Each row was made from one small tree. Brackets hold a mark, then the marks that hang from it, in the order of their numbers. Every link used is in the known rows. Write each row's tree.
Known rows:
(q_681 (q_232 q_18) (q_663 q_988)): [ 0.76  3.78  0.23 -0.98 -2.23  0.66 -2.70  1.60  0.36 -0.80 -1.23 -0.23
  0.63  0.62 -0.24  0.98  0.67 -1.46 -0.14 -0.20  0.90]
(q_681 (q_232 q_18) (q_663 (q_988 (q_231 q_896)))): [ 1.38  4.43  0.20 -1.38 -3.17 -0.85 -2.06  1.98  4.54 -1.22 -1.43 -0.75
  0.94 -0.70 -1.12  2.27  0.05 -2.76  0.76 -0.46  1.00]
(q_681 q_232 (q_663 (q_988 q_231))): [ 0.54  2.50  0.22 -0.63 -0.05  0.04 -2.30  1.54  3.66 -0.12 -1.44 -0.28
  0.37  0.14  0.26  2.00  0.95 -0.54  1.25 -0.64  1.04]
(q_663 q_681 (q_988 q_231)): [ 0.33 -2.34 -0.49 -0.79 -0.55  1.44 -1.67  0.57  3.60 -1.09 -0.27 -0.64
 -0.28  0.34  0.74  1.73  0.86  0.14  0.77 -0.17  1.32]
(q_715 (q_232 q_18 (q_681 (q_663 (q_988 q_231))))): [-1.14  1.97 -1.95 -2.01 -2.89  1.05 -0.22  0.38  3.45 -1.97 -1.59  0.87
  0.50  0.42  0.12  1.80 -0.59  1.02 -0.14 -0.13  0.80]
(q_663 (q_681 q_232) (q_988 (q_231 q_896))): [ 1.14 -1.20 -0.28 -1.02 -2.37  0.70 -1.81  1.61  4.96 -0.82 -0.63 -0.74
  0.22 -0.69 -0.60  1.80  0.51 -1.76  1.45 -0.36  1.83]
(q_896 (q_663 (q_988 q_231))): [-0.52 -0.70  0.70 -0.03 -1.16 -0.45 -1.20  0.36  2.46  0.05 -0.91 -1.03
  1.17 -0.81  0.82  1.48 -1.72  0.42  1.01 -0.44  2.52]
(q_231 q_896 (q_988 (q_663 (q_681 (q_232 q_18))))): [ 1.21 -2.23 -2.59 -1.86 -5.77  0.16 -1.65  2.03  0.59 -2.00 -0.97 -1.15
  1.86 -1.03 -2.32  2.41 -0.38 -3.00 -0.50 -0.41  0.75]
(q_896 (q_663 (q_681 q_232))): [ 0.03 -2.22 -0.31  0.07 -2.00  0.73 -1.63  0.77 -0.63 -0.37 -0.01 -0.63
 -0.14 -0.27 -1.80  1.93  0.78 -1.09  0.04 -1.23  1.49]
(q_896 (q_663 q_681)): [-0.81 -3.66 -0.47  0.15 -1.43  0.47 -1.36 -0.08 -1.28 -0.70  0.54 -0.76
 -0.02 -0.06 -1.13  1.59  0.44 -0.51 -0.48 -0.77  1.02]
(q_896 (q_663 q_988)): [-1.11 -1.39  0.96  0.36 -1.58  0.21 -1.43  0.17 -1.08  0.17 -0.58 -1.01
  1.36 -0.56  1.10 -0.05 -1.60  0.22  0.09 -0.02  2.36]
(q_232 q_18 (q_681 q_663)): [-0.17 -0.06 -1.74 -1.23 -2.01  0.67 -0.15  0.37 -0.31 -1.81  0.00 -0.02
  0.17  1.44 -1.71  1.55  0.68  0.34 -1.36 -0.03 -1.01]
(q_663 q_681 (q_988 (q_231 q_896))): [ 0.20 -2.56 -0.33 -0.79 -1.85  0.51 -1.41  0.83  4.37 -1.07 -0.18 -0.94
  0.15 -0.49  0.18  1.38  0.46 -1.28  0.83  0.03  1.29]
(q_988 (q_231 q_896) (q_663 (q_681 (q_232 q_18)))): [ 2.06 -0.30 -1.68 -2.02 -3.47 -0.27 -0.88  1.77  4.30 -2.31 -0.72 -0.90
  0.97 -0.96 -3.22  4.20 -0.38 -3.10  0.41 -1.74  0.05]
(q_681 (q_663 q_988)): [-1.29  0.40  0.64 -0.19 -0.13  0.17 -2.32  0.54 -0.77 -0.20 -0.52 -0.48
  0.46  0.62  1.29  0.24  0.80 -0.22 -0.21  0.39  0.42]
(q_715 q_232): [-1.51  1.81 -0.74 -0.31 -0.75  0.20  0.89 -0.47  0.10  0.24 -0.71  1.38
 -0.22 -0.97  0.41 -0.53 -0.56  0.11  0.24 -0.13  0.36]
(q_988 q_231 (q_663 (q_681 (q_232 q_18)))): [ 2.18 -0.05 -1.84 -1.98 -2.12  0.58 -1.51  1.61  3.60 -2.17 -0.84 -0.61
  0.47  0.05 -2.70  4.62  0.04 -1.58  0.32 -1.98  0.15]
(q_988 (q_231 q_896) (q_663 (q_681 q_232))): [ 1.12 -2.48 -1.18 -1.32 -1.97 -0.47 -1.18  1.54  3.61 -1.23 -0.43 -0.81
  0.88 -1.05 -2.30  3.67 -0.07 -2.42  1.05 -1.77  0.08]
(q_715 (q_232 q_18 (q_681 q_663))): [-1.62  1.86 -2.28 -1.50 -2.83  0.85  0.59 -0.11 -0.05 -1.75 -0.70  1.33
 -0.04  0.49 -1.21  0.95  0.07  0.41 -1.24 -0.10 -0.75]
(q_896 q_663): [-0.82 -0.95  0.30  0.53 -0.99 -0.69 -0.52 -0.16 -1.19  0.12 -0.01 -0.50
  0.73 -0.66 -0.42  0.72 -1.14 -0.10 -0.18 -0.61  1.11]

Write each row's tree:
[ 1.42  4.95 -0.11 -1.39 -1.67  0.05 -2.22  1.75  3.93 -1.02 -1.60 -0.46
  0.56  0.38 -0.67  2.55  0.61 -1.19  0.70 -0.75  1.08] | (q_681 (q_232 q_18) (q_663 (q_988 q_231)))
[ 2.23  0.99 -0.86 -1.61 -2.53  1.77 -2.05  1.63  4.74 -1.64 -0.98 -0.50
 -0.15  0.40 -0.96  2.82  0.74 -1.02  0.75 -0.75  1.79] | (q_663 (q_681 (q_232 q_18)) (q_988 q_231))
[-0.21  2.12  0.60 -0.21 -0.44  0.56 -2.71  1.41 -0.17  0.16 -0.98 -0.10
  0.60  0.49  0.68  0.54  1.03 -0.73  0.39 -0.06  0.88] | (q_681 q_232 (q_663 q_988))
[-2.62 -0.68 -1.97 -0.95 -1.19  0.68  0.61 -0.38 -0.41 -0.84 -0.47  1.25
 -0.13  0.33 -0.29  0.39  0.41  1.01 -0.63 -0.24 -0.62] | (q_715 (q_232 (q_681 q_663)))
[ 0.53 -4.15 -2.47 -1.11 -2.63  0.84 -1.98  1.62 -0.42 -1.01 -0.90 -0.59
  1.25 -0.25 -0.69  2.26  0.32 -0.77 -0.12 -0.70  0.82] | (q_231 (q_988 (q_663 (q_681 q_232))))
[ 0.79 -0.58 -0.12 -0.75 -4.04  1.59 -2.46  1.32 -0.05 -1.24 -0.77 -0.89
  0.75 -0.02 -1.04  2.00  0.00 -1.46 -0.27 -0.68  2.62] | (q_896 (q_663 (q_681 (q_232 q_18)) q_988))
[ 1.45 -0.84 -1.38 -1.62 -2.64  1.32 -1.71  1.40 -0.11 -1.90 -0.36 -0.33
  0.62  0.22 -2.25  3.29  0.19 -1.79 -0.52 -1.65 -0.08] | (q_988 (q_663 (q_681 (q_232 q_18))))
[-0.17 -3.49 -1.52 -0.22 -4.99 -0.44 -1.44  1.32  0.11 -0.63 -0.68 -1.17
  1.08 -1.54 -1.82  1.23  0.02 -2.05  0.11 -0.23  2.32] | (q_231 (q_896 (q_663 (q_681 q_232))) q_988)
[ 0.24 -4.37 -2.32 -1.16 -4.27 -0.12 -1.52  1.87  0.33 -1.16 -0.69 -0.90
  1.76 -1.21 -1.34  2.10 -0.13 -2.35  0.04 -0.40  0.79] | (q_231 q_896 (q_988 (q_663 (q_681 q_232))))
[ 0.55 -0.72  0.18 -0.80 -5.43  0.64 -2.42  1.55  0.59 -1.30 -0.63 -1.29
  1.18 -0.85 -1.65  1.68 -0.58 -2.91 -0.10 -0.48  2.74] | (q_231 (q_896 (q_663 (q_681 (q_232 q_18)) q_988)))
[-0.46  1.09  0.21 -0.56  0.35 -0.14 -2.21  0.65  2.87 -0.41 -0.82 -0.58
  0.32  0.36  1.02  1.27  0.67  0.06  0.63 -0.21  0.56] | (q_681 (q_663 (q_988 q_231)))
[-1.17 -4.57 -1.55 -0.01 -4.47 -0.51 -1.19  0.51 -0.41 -0.87 -0.15 -1.44
  1.10 -1.35 -1.05  0.79 -0.28 -1.68 -0.55  0.28  1.85] | (q_231 (q_896 (q_663 q_681)) q_988)
[ 1.05  4.64 -0.40 -0.94 -1.78 -0.02 -1.42  1.21  0.28 -0.86 -0.73  0.06
 -0.01  0.50 -1.92  1.80  1.14 -1.66 -0.52 -0.76 -0.34] | (q_681 (q_232 q_18) q_663)
[ 1.50  0.07 -0.49 -1.17 -3.52  1.12 -2.31  1.44  3.44 -1.43 -1.20 -1.03
  0.54 -0.46 -1.34  3.28 -0.35 -1.03  0.59 -1.13  2.81] | (q_896 (q_663 (q_681 (q_232 q_18)) (q_988 q_231)))
[-0.60 -2.82 -1.53 -0.69 -3.30 -1.55 -0.38  0.98 -0.23 -0.49 -0.85 -0.97
  2.47 -1.46 -0.02  0.54 -1.87 -1.43 -0.15  0.21  0.39] | (q_231 q_896 (q_988 q_663))
[-0.64  0.84 -2.13 -1.48 -3.32  1.16  1.89 -0.33  0.59 -1.45 -0.71  1.36
  0.11  0.02 -0.95  0.27 -1.23  0.97 -0.74 -0.03  0.19] | (q_715 (q_232 q_18 q_681))
[-1.27 -4.02  0.32  0.06 -1.95  1.33 -2.38  0.25 -1.29 -0.65 -0.02 -1.16
  0.59 -0.01  0.38  0.99  0.13 -0.23 -0.21 -0.18  2.30] | (q_896 (q_663 q_681 q_988))
[-1.10 -2.32 -0.83  0.26 -4.07 -1.76 -0.32  0.46 -0.60  0.11 -0.62 -1.14
  1.81 -1.96 -0.53 -0.24 -1.93 -1.24 -0.17  0.54  1.94] | (q_231 (q_896 q_663) q_988)
[ 0.53 -1.78 -0.58 -0.24 -2.77 -0.61 -1.04  1.07  3.41 -0.73 -0.17 -1.07
  0.28 -1.44 -2.68  2.82  0.01 -2.33  0.88 -1.43  1.57] | (q_988 (q_231 (q_896 (q_663 (q_681 q_232)))))
[-0.70 -1.96 -0.94 -0.91 -0.59  0.79 -1.03  0.65  2.78 -1.13 -0.61 -0.28
  0.68  1.05  0.57  1.54  0.35  1.65  0.25  0.00  0.50] | (q_232 (q_681 (q_663 (q_988 q_231))))
